Each row was made from one path, in order. Every step used is in the known rows, and no mark comes twice. Write each row's path.
In the rows, zero is written as 128.
Known rows:
mavez/vife: [151 127 122 162 165 149 114  96 144  82 169 122 131 146 100 115 147 109
  96 124 130 124  88 156 163 116 139 165 124  92 119 104 112 117 154 147
 169 143 109 157 104 103 141 102 128  98 132]
mubom/gogivin/kaniz: [189 110 162 150 165  97 147 105 163 109 151 102 103 150 136 141 152 127
  88 114 151  63 132 145 132 165 100 149 182 154  93 157 132 110 114  86
 130 117 116 148  99  77  88 148 138 104 129]
pado/nobev/fadi/gogivin/kaniz/kuro: [144 132 151  78 158 110 126 110 165 101 182 109 104 169 105 117 135 117
 126  81 152  66 139 174 139 149 146 142 145 161  62 148 174  68 146 107
 147 146 100 100 127  87 138 162 130 169 140]
kaniz/gogivin: [144 138 145 127 159 130 122  96 147  65 170 143 120 135 109 139 156  95
 153  95 135 116 166 134 166 119 131 149 135 128  93 116 140 136 108 103
 151 124 127 135 157 100 129 107 143 110 109]
rinut/gogivin/kaniz/kuro/mavez/vife/pobug: [134  79 155 129 166 135 144  78 208 125 155 134 123 115 119 125 137 156
  81 146 164  57 100 140 109 145 139 231 156 103  71 111 152 109 155  96
 157 158  90 127  44 101 120 130 157  68 138]
pado/nobev/fadi/gogivin/rinut: [144 161  91  70 165  82 107 125 121 107 166 112 127 173 121 135  98 151
 149 133 146 115 126 175 144 134 105 120 144 138 112 144 152  60 127 147
 140 101 139  95 119 125 180 166 126 164 113]
pobug/vife/mavez/kuro/kaniz/gogivin/rinut: [163 104 143 132 175 118 125  73 172 106 158 108  96 148  98 152  74 139
 138 118 195 117 117 154 161 128 118 204 183 110 119 101 126 111 135 132
 142 121 145 136 108 143 132 138 144  75  57]
nobev/pado: [139 151 108  96 123 137 115 104 124 122 133 144 127 112 116 122 157 116
 114 110 138 109 139 130 149 130 123 153 146 107 136 114 166 105 124 138
 146 124 109 148 143 111  96 150 123 107 110]
nobev/fadi/gogivin/rinut/kuro/temi/gegi/pobug: [177 151  68  78 183 123 150 108  95 128 197 156 128 165 140 166 110 165
 159 161 109 150 135 100 167  53 139 143 159 146  60 107 161 127 132  84
 138 158  88 152 135 123 147 168 138 114  87]
fadi/gogivin/rinut: [141 142 121 106 167  89 119 120 136 105 160 122 136 170 106 137 108 137
 158 141 149 109 125 160 153 125 109 151 124 134 111 137 128  96 134 145
 137 114 154 124  94 131 163 141 148 147  86]
fadi/gogivin/kaniz/kuro/temi/gegi/pobug/vife: [154 139 134 142 197 139 151  82 141 125 177 112 150 197 111 199 109 140
 119 126 114 123 130  94 181  61 165 184 133 127  55 131 165 115 164  75
 158 170 113 161 115  95  99 146 138  94  96]
gegi/temi/kuro/kaniz/gogivin/fadi/nobev: [170 176  81  72 179  83  99  85  95  99 170  74  95 164 158 141  90 126
 136  93 153 112 170 138 168  61 127 142 160 174  70  94 159  81 117 115
 141 147 101 110  89 154 173 131 133 118 139]
vife/mavez/kuro/kaniz: [156 103 107 135 149 113 123 100 143  97 139 124  65 107 141  88  94 148
  94 112 196 102 107 157 137  95 104 187 189 119 141  83 117 136 147 135
 104 145  79 114 110 152 136 130 103  25  81]
nomon/pobug/gegi/temi: [140 141 143 125 168 169 127 129 105  97 218 119  80  84 136 147  91 156
 141 113 157 155 126 149 205  51 108 139 143 146  84 119 140 135 132 125
 127 134 114 193 154 118 142 134 108  92 118]
pobug/vife: [149 157 154 169 172 145 117  98 144 124 135 104 129 150 107 172 138 132
  84 109 123 134 112 125 169  99 138 175 118 104 112 139 149 104 121 123
 146 153 154 157 124 104  90 141 119  89 120]
gogivin/rinut/kuro/mavez/vife: [176 124 128 126 191 144 103  95 153 114 162 122 106 127 123 119 117 135
 108 124 153 118  93 158 147 116 135 188 170  84  86 100 104  96 150 124
 136 188 132 172  73 104 129 126 157  82 133]
gegi/pobug/vife/mavez/kuro/kaniz/gogivin: [149 113 131 152 172 127 143  73 158  76 172 120 104 135 132 137  85 123
 126 108 190 129 150 116 175  89 141 188 178 123 119  93 157 137 143 104
 152 141  95 133 133 110 136 113 144  26  63]
vife/pobug: [121 120 134 122 134 132 158 112 151 136 143 153 135 110 114 127 158 162
  93 156 132  79 128 131 116 113 124 189 106 130 106 126 151 137 109 124
 125 130 105 116  95 129 125 143 143  92 125]
rinut/kuro/temi: [177 134 119 120 177 122 140  74 113 138 150 163  83 117 155 105 157 125
 125 122 100 126 149 129 172  81 114 172 141 135  52  97 131 157 129  69
 104 174  97 159 148 137  89 151 111  98 124]
rinut/kuro/mavez/vife: [170 130 126 140 188 150 106  98 145 101 158 123 105 119 138 109 136 127
  94 114 142 118 103 150 148 105 139 178 161  81  82 101 111 109 146 117
 135 196 117 166  86  96 123 117 147  73 144]
rinut/gogivin/fadi: [179 183 114 113 180  94 110  99 165 113 159 128 107 125 140 107 160 157
 123 128 139 119 125 117 136 130 107 152 158 151 105 111 169  67 104 103
 158 141 130 150  67 134  98 161 119 105  98]
mavez/vife/pobug: [122 104 131 151 145 152 151  91 160 119 153 140 149 130 109 119 153 146
  79 159 133  85  98 137 123 122 140 199 105 101 111 114 143 133 136 142
 158 136  89 126  75 117 144 121 145  88 133]
kaniz/gogivin/seve: [183 132 179 133 144 130 132  99 172  81 157 106 118 152 117 132 149  96
 138  99 119  97 168 142 151 139 111 117 165 163 103 128 151 133 106  82
 143  89 136 139 144 102  77 116 125 146  88]
kofivu/kuro/mavez/vife/pobug/gegi: [129 139 136 134 149 184 162 110 158 110 171 112 123  99 118 127 120 175
  99 141 149  86  95 140 158  96 156 198 131  84 101 135 149 101 138 110
 139 167 105 168  79  86 114 142 131  82 125]
gegi/pobug: [161 157 106 111 159 120 157 121 128 116 199 156 141 125 108 135 123 139
 117 158 139 138 137 114 174  60 152 159 127 160 129 107 139 114 151 113
 148 135 114 166 129  90 135 130 165  57 104]
mavez/vife/pobug/gegi/temi/kuro: [140  90 133 119 169 167 130  94 126 140 193  98  99 113 127 165  94 164
 102 132 127  95  79 145 205  66 153 144  81 122  38 108 127 159 142 165
 146 173  91 190 110 138 162 121 135 114 105]
temi/kuro/mavez/vife/pobug/gegi: [109 105 138 123 162 157 148  99 148 131 164 109 119 104 119 151 117 188
  98 138 135  75  72 133 176  85 141 172 109  73  85 123 125 113 146 141
 138 164 107 156  68  91 130 127 125  87 116]
rinut/kuro/temi/gegi/pobug/vife: [178 158 120 154 197 153 155  91 119 145 165 126 133 158 124 191 118 154
 101 137  97 159 126  83 184  41 157 173 129 111  69 118 156 143 127  81
 140 191 115 183 129 107  78 159 142  67 103]
nomon/pobug/vife/mavez: [149 140 160 144 182 130 145 131 131 109 153 131 125 142 135 109 115 166
  74 136 176 128 106 104 164 129 135 190 122  99 131 119 132 113 138 168
 104 143 158 153 121 153  85 135 126  81  92]
fadi/gogivin: [121 159 120 135 162  96 124 126 116  71 145 127 141 167 147 116 144 117
 138 119 132 103 148 137 154 107 118 125 103 128 103 143 149 124 129 131
 134 133 118 109 117 115 156 116 127 133 104]
nomon/pobug/gegi/temi/kuro/kofivu: [140 110 127  98 162 119  93 131 131 111 215 132  73 122 134 148  82 178
 123  68 132 119 129 132 216  47 109 108 127 102  98 127 145 179 145 160
  62 138 104 164 115 125 118 125 110 103 105]
mavez/vife/pobug/gegi/temi: [136 127 135 155 162 194 162  91 117 113 189 103 108  78 129 141 103 155
  93 148 150 115 102 154 188  59 124 184 119 123  63 119 141 133 135 121
 160 149 103 177 131 124 140 125 123  93 132]
pado/nobev/fadi: [155 174  81  72 145 114  99 128 110 106 164 122 100 126 133 124 136 145
  99 109 128 124 130 169 142 116 115 104 159 132 116 132 165  62 113 130
 136 115 107  96 171 102 145 171  91 130 165]
vife/pobug/gegi/temi/kuro/kaniz: [127 117 122  93 155 128 111  82 127 151 164  85  54  87 130 183  69 172
 101 120 149  91 122 139 181  47 121 165 146 133  72  98 152 174 120 124
  88 147  79 136 105 149 182 151 116  53 103]
seve/gogivin: [144 125 138 147 134 120 114 111 162  74 149 127 157 143 122 114 126 115
 139 106 112  86 156 137 154 106 114 115 136 137  92 128 117 152 116 110
 132 136 112 125 151 108 111 127 146 129 109]
mubom/gogivin/rinut/kuro/kaniz: [177 141 143 115 173  99 126  87 147 137 140  98  49 113 132 140  97 147
 100 106 161 108 144 136 148 116 104 175 212 134 102 111 157 148  76  96
  89 152 105 132  86 119 135 190 157  74 110]
gogivin/kaniz/kuro/temi/gegi/pobug/vife: [170 134 140 136 193 154 151  78 151 141 181 117 135 177  92 204 116 144
 108 127 114 128 119  99 181  59 168 199 145 126  63 119 153 114 159  74
 155 174 118 176 123  99  79 154 137  78 109]
fadi/gogivin/rinut/kuro: [175 153 145 122 172 103 148 124 133 136 155 124 108 147 134 113 126 136
 143 126 139 114 138 147 144 130 125 136 117 140  79 137 141 133  93 124
 116 178 131 142  91 126 128 174 170 144  88]
seve/gogivin/mubom/kuro/mavez/vife/pobug/gegi: [124  83 168 160 150 189 145 108 181 114 165 110 121 127 127 123 110 193
 114 131 139  58 101 141 144 123 131 167 154 110  91 164 142 112 138 106
 148 162 101 152  78  85  96 150 127  85 123]
mubom/kuro/temi/gegi/pobug/vife: [160 131 123 156 197 180 123  96 132 125 169 148 124 180 116 204 110 159
 113 133 104 155 127  86 186  51 164 176 148 123  67 131 152 128 144  95
 160 192 118 187 128 116  79 157 127  58 114]

Write each row's path:
[136  96 120 125 159 141 119  99 141 124 192 117  97 118 127 141  92 175
  83  97 127  86 103 137 205  54 123 145 110  79  82 125 144 175 150 159
  94 149  90 157  95 127 119 114 122 100 115]  mavez/vife/pobug/gegi/temi/kuro/kofivu
[157 194  69  71 132 103 116 105  93 121 131 112 141 148 142  99 145 125
 114 106 147 109 152 127 136 112 120 146 158 133 135 113 181  40 124 138
 157 129 104 122  97 125 101 161 120 134 135]  gogivin/fadi/nobev/pado
[165 166 114  70 182 121  77  67 143 107 189  97  74 140 132 160 117 136
 151  94 149 110 160 129 163  82 128 155 172 168  60 100 169  97 108 108
 137 152 123 149 104 153 169 137 126 102  90]  gegi/temi/kuro/kaniz/gogivin/fadi
[161 112 112  64 189 130  65 110 124 129 170 129  75 102 149 166  96 156
 122 111 146  99 123 150 177  58 128 162 151 129  33  97 104 120 152 129
  92 186 137 180 124 145 149 111 137  72 129]  gegi/temi/kuro/mavez
[180  92 112 174 174 157 163 124 138 102 164 138 133 149 134 108 105 168
  90 137 173 127  73 126 153  89 144 178 130 106 116 101 111 119 160 160
 159 187  96 172 118 142  78 122 135  60  60]  temi/gegi/pobug/vife/mavez/kuro
[176 159 135 103 161 110 136 120 128 138 155 122 100 149 143 120 132 143
 138 124 138 125 130 146 141 144 125 129 139 143  74 144 167 109  89 125
 126 171 127 135 105 122 143 192 148 162  91]  nobev/fadi/gogivin/rinut/kuro
[138 137 137 136 155 180 167 105 112 125 182 111  97  68 132 147 108 166
 106 146 151 110 120 153 183  52 114 176 120 142  61 125 146 136 119 110
 139 145 114 170 143 131 129 139 119  92 126]  vife/pobug/gegi/temi
[182 148  98 103 155 144 122  84 137 107 167 168  98 142 131 111 139 122
 136 127 111 124 157 137 168  90 150 200 147 144  72 107 146 135 147  66
 111 153  98 182 157 143 101 140 107 103 122]  kofivu/kuro/temi
[188 112 170 155 160 129 156  77 177  93 155  85 109 154 137 134  88 124
 108 113 172 110 153 120 161 111 124 156 198 161 125 107 166 132 139  82
 146 107 113 140 127 108  78 121 132  69  46]  gegi/pobug/vife/mavez/kuro/kaniz/gogivin/seve
[140 127 146 101 152 132 111 107 175  83 185 159  89 135  82  99 142 132
 103  48 136  95 140 141 177  88 131 179 153  96 114 122 158 134 139 129
  93 150 119 127 123 109  82 129 133 129 134]  kaniz/kuro/kofivu
[188 123 142 139 207 128 192  81 149 131 162 128 127 145 128 131 101 162
  75 163 164 103 103  82 180 112 153 227 149 115  62  98 142 120 159  91
 134 168 127 163 125 153  45 148 139  69  83]  rinut/gogivin/kaniz/kuro/temi/gegi/pobug/vife/mavez
[144 108 141 158 171 131 124  68 161  70 148 111  90 134 133 133 102 116
 123  89 184 116 144 131 164 109 126 186 180 108 114  99 149 142 131 110
 141 141 101 123 135 124 127 114 124  49  71]  pobug/vife/mavez/kuro/kaniz/gogivin
[159  94 108 153 138 117 107 124 161  79 169 162 100 134 127  89 133 145
 110  65 150 115 121 163 153  80  92 140 159  92 151 126 129 144 155 141
 105 142  85 129 107 106  80 115 106  80  99]  mavez/kuro/kofivu
[169 104 112 166 160 121 151 119 154  91 175 155 122 141 138  83  98 168
  76 105 178 118 108 126 174  70 120 174 150  87 157 121 136 129 176 150
 108 157 107 145 106 118  56 114 126  47  75]  gegi/pobug/vife/mavez/kuro/kofivu
[168 158 134 148 182 136 182 110 121 122 158 126 144 134 127 114 105 160
  58 175 174 122 103  94 180  98 158 209 115 116 123 112 131 100 148 143
 131 157 164 164 133 140  80 133 150  58  87]  gegi/pobug/vife/mavez
[173 158 112 105 147  89 125 142 123 120 165  85 118 172 150 102 134 155
 121 119 133  84 133 168 111 159  95 104 133 165 147 175 192  79 127 106
 118  84 109  93 133 108 150 158 108 143 128]  pado/nobev/fadi/gogivin/mubom
[153 113 119 150 178 137 138  83 148  70 169 117 107 143 126 159  89 131
 131 103 176 126 143 111 165  79 140 177 185 107 107  91 148 154 131 102
 146 151  81 131 133 120 129 115 140  34  62]  temi/gegi/pobug/vife/mavez/kuro/kaniz/gogivin
[116 104 169 128 157 171 168  91 176 125 174 106 116 103  97 139 127 171
  97 127 158  62  83 151 158 106 142 206 143  93  80 133 134  86 157 104
 152 161 110 147  67  70 107 138 126  93 128]  gogivin/kaniz/kuro/mavez/vife/pobug/gegi
[110 124 138 138 158 168 159  99 145 115 159 113 126  93 119 135 126 179
  95 142 146  85  85 139 165  86 128 191 133  73 102 128 131  99 142 119
 145 148 114 146  78  82 119 129 117  77 127]  kuro/mavez/vife/pobug/gegi
[188 131 157 129 153 119 143 114 162 136 157 124 118 132 119 112 114 134
 142 117 129 106 143 148 145 131 124 129 140 147  73 130 121 148  85 113
 113 177 126 153 114 123  99 181 181 142  91]  seve/gogivin/rinut/kuro
[165  83 149 145 188 183  74  98 178  74 178 135  92 161 125 126 126 130
 126  98 154 101 118 156 140 148 144 180 193 110  88 131 125  96 162 109
 165 175 123 175  93 101 124 106 138  64 145]  kaniz/gogivin/mubom/kuro/mavez/vife
[171 157  87 108 164 136 153 137 115 107 198 153 143 136  99 165 122 153
 130 150 116 135 128 105 159  45 147 144 135 135 103 103 129 139 126 112
 137 149  97 161 129 109 128 135 157  70 105]  temi/gegi/pobug
[183 109 104 110 181 159 142 107 133 107 215 174 112 169 119 164 118 155
 167 141 108 129 159 100 163  69 148 160 169 165  72 116 145 153 143  65
 145 153  81 179 147 124 107 138 145  64 102]  kaniz/gogivin/mubom/kuro/temi/gegi/pobug
[126  85 131 125 154 169 111 105 166 118 151 137 119 165 153 124 137 184
  95 147 150  71 106 140  92 158 136 192 160 125  92 159 181  87 147 120
 157 158  92 118  61 114 157 143 123  89 140]  nobev/fadi/gogivin/mubom/kuro/mavez/vife/pobug
[180 108  66 113 181 137 170 112 104 105 196 178 133 139 133 123 110 164
 130 166 135 132 115 107 168  36 137 177 151 131  86  73 107 146 168 106
 137 162  72 170 143 145 106 118 134  53  78]  vife/mavez/kuro/temi/gegi/pobug
[161 178  84  70 171  67  99  93 107 100 157  83 109 178 149 133 109 127
 137  90 144 104 165 129 157  83 129 134 157 158  93 101 155  73 113 121
 136 140 103  93  71 138 161 134 131 121 132]  temi/kuro/kaniz/gogivin/fadi/nobev
[158 100 156 139 140 145  77 106 182 111 148 115  53 149 123 132  92 150
 126  90 148  80 162 148 123 134 111 149 217 175 119 148 155 155 113  85
  99 146  88 122 112 134 126 177 115  46 120]  seve/gogivin/mubom/kuro/kaniz
[167 121 104 166 190 157 140  87 131 124 172 135 142 169 120 188 109 157
 114 133 113 160 102  99 181  34 150 176 138 110  91 108 143 126 162 100
 167 172 101 183 127 106  90 134 126  56  88]  mavez/kuro/temi/gegi/pobug/vife
[158 111 134  90 170 156  58 135 151 105 153 144  64 162 164 131 128 178
 136 102 156  93 141 152 114 149 118 155 211 158  82 172 164  63 141  99
 120 178 138 144 108 118 125 159 103  84 141]  nobev/fadi/gogivin/mubom/kuro/mavez
[147 117 146 134 155 129  82 116 158 109 148 114  47 161 136 134 101 151
 127  96 157  90 158 148 124 133 113 154 200 169 124 156 173 138 119  97
 100 145  91 114  93 137 149 172 106  49 117]  fadi/gogivin/mubom/kuro/kaniz
[191 126 150 155 151  74 141 110 183 124 148 115 101 116 133 136 143 125
 112 135 151  84 127 149 125 163  92 141 160 149 100 132 137 125 125  67
 129 113 108 134  91 100  82 155 115  70 107]  rinut/gogivin/kaniz
[159 199  83  87 167  75 112  95 107  81 151  88 114 168 146 120 120 118
 135  95 153 115 175 135 143  83 116 153 178 156 110 103 161  59 111 100
 141 127 111  83  80 128 150 137 126 111 145]  kuro/kaniz/gogivin/fadi/nobev
[177 202  95  93 172  77 126  96 106  97 151  85 102 159 161 108 122 119
 131  89 152 118 183 129 141  90 120 144 172 162  95 107 170  76  92  91
 133 156 101  89  74 126 137 155 139 114 142]  rinut/kuro/kaniz/gogivin/fadi/nobev
[158 111 160  69 173 132 100 102 180 116 166 135  81 118 102 137 135 134
 122  87 170  68 133 163 135 114 135 208 194 133  57 116 119  66 162  84
 110 177 145 148 104  95 104 133 141  88 141]  gogivin/kaniz/kuro/mavez
[103 114 153 113 153 166 157  92 161 110 168  95 121 131 127 140 130 174
 103 122 156  65  85 143 153 120 140 185 153  97  71 151 170  64 157 106
 165 157 102 122  73  64 140 150 104 128 122]  nobev/fadi/gogivin/kaniz/kuro/mavez/vife/pobug/gegi
[144 167  81  92 125 105 127 112  89 113 122 122 141 135 137 107 135 106
 110 105 142 110 152 134 150 113 119 146 146 115 140 109 166  85 128 140
 149 118  92 115 126 113 103 148 124 116 145]  fadi/nobev/pado
[158 176 102  80 165  77 111 105 121 136 146  87  62 125 147 133  78 149
 118 108 158 115 155 161 133 108 102 130 192 136 107 122 180 117  91 103
  83 142  91  79 105 126 175 205 128  92 117]  pado/nobev/fadi/gogivin/rinut/kuro/kaniz
[110 139 149 135 137 154 180 117 138 128 156 123 121  89 112 135 139 181
 104 144 133  85 105 131 166  86 120 167 107 106 110 140 145 119 110 119
 132 133 114 136 104  94 107 155 115  99 109]  vife/pobug/gegi
[166 105 122  93 171 135  95 107 119 135 186 121  85 124 129 163 102 137
 119 115 125 110 112 150 194  72 143 128  95 153  39 102 117 163 134 160
 119 172 110 187 141 160 160 120 142 114 107]  gegi/temi/kuro
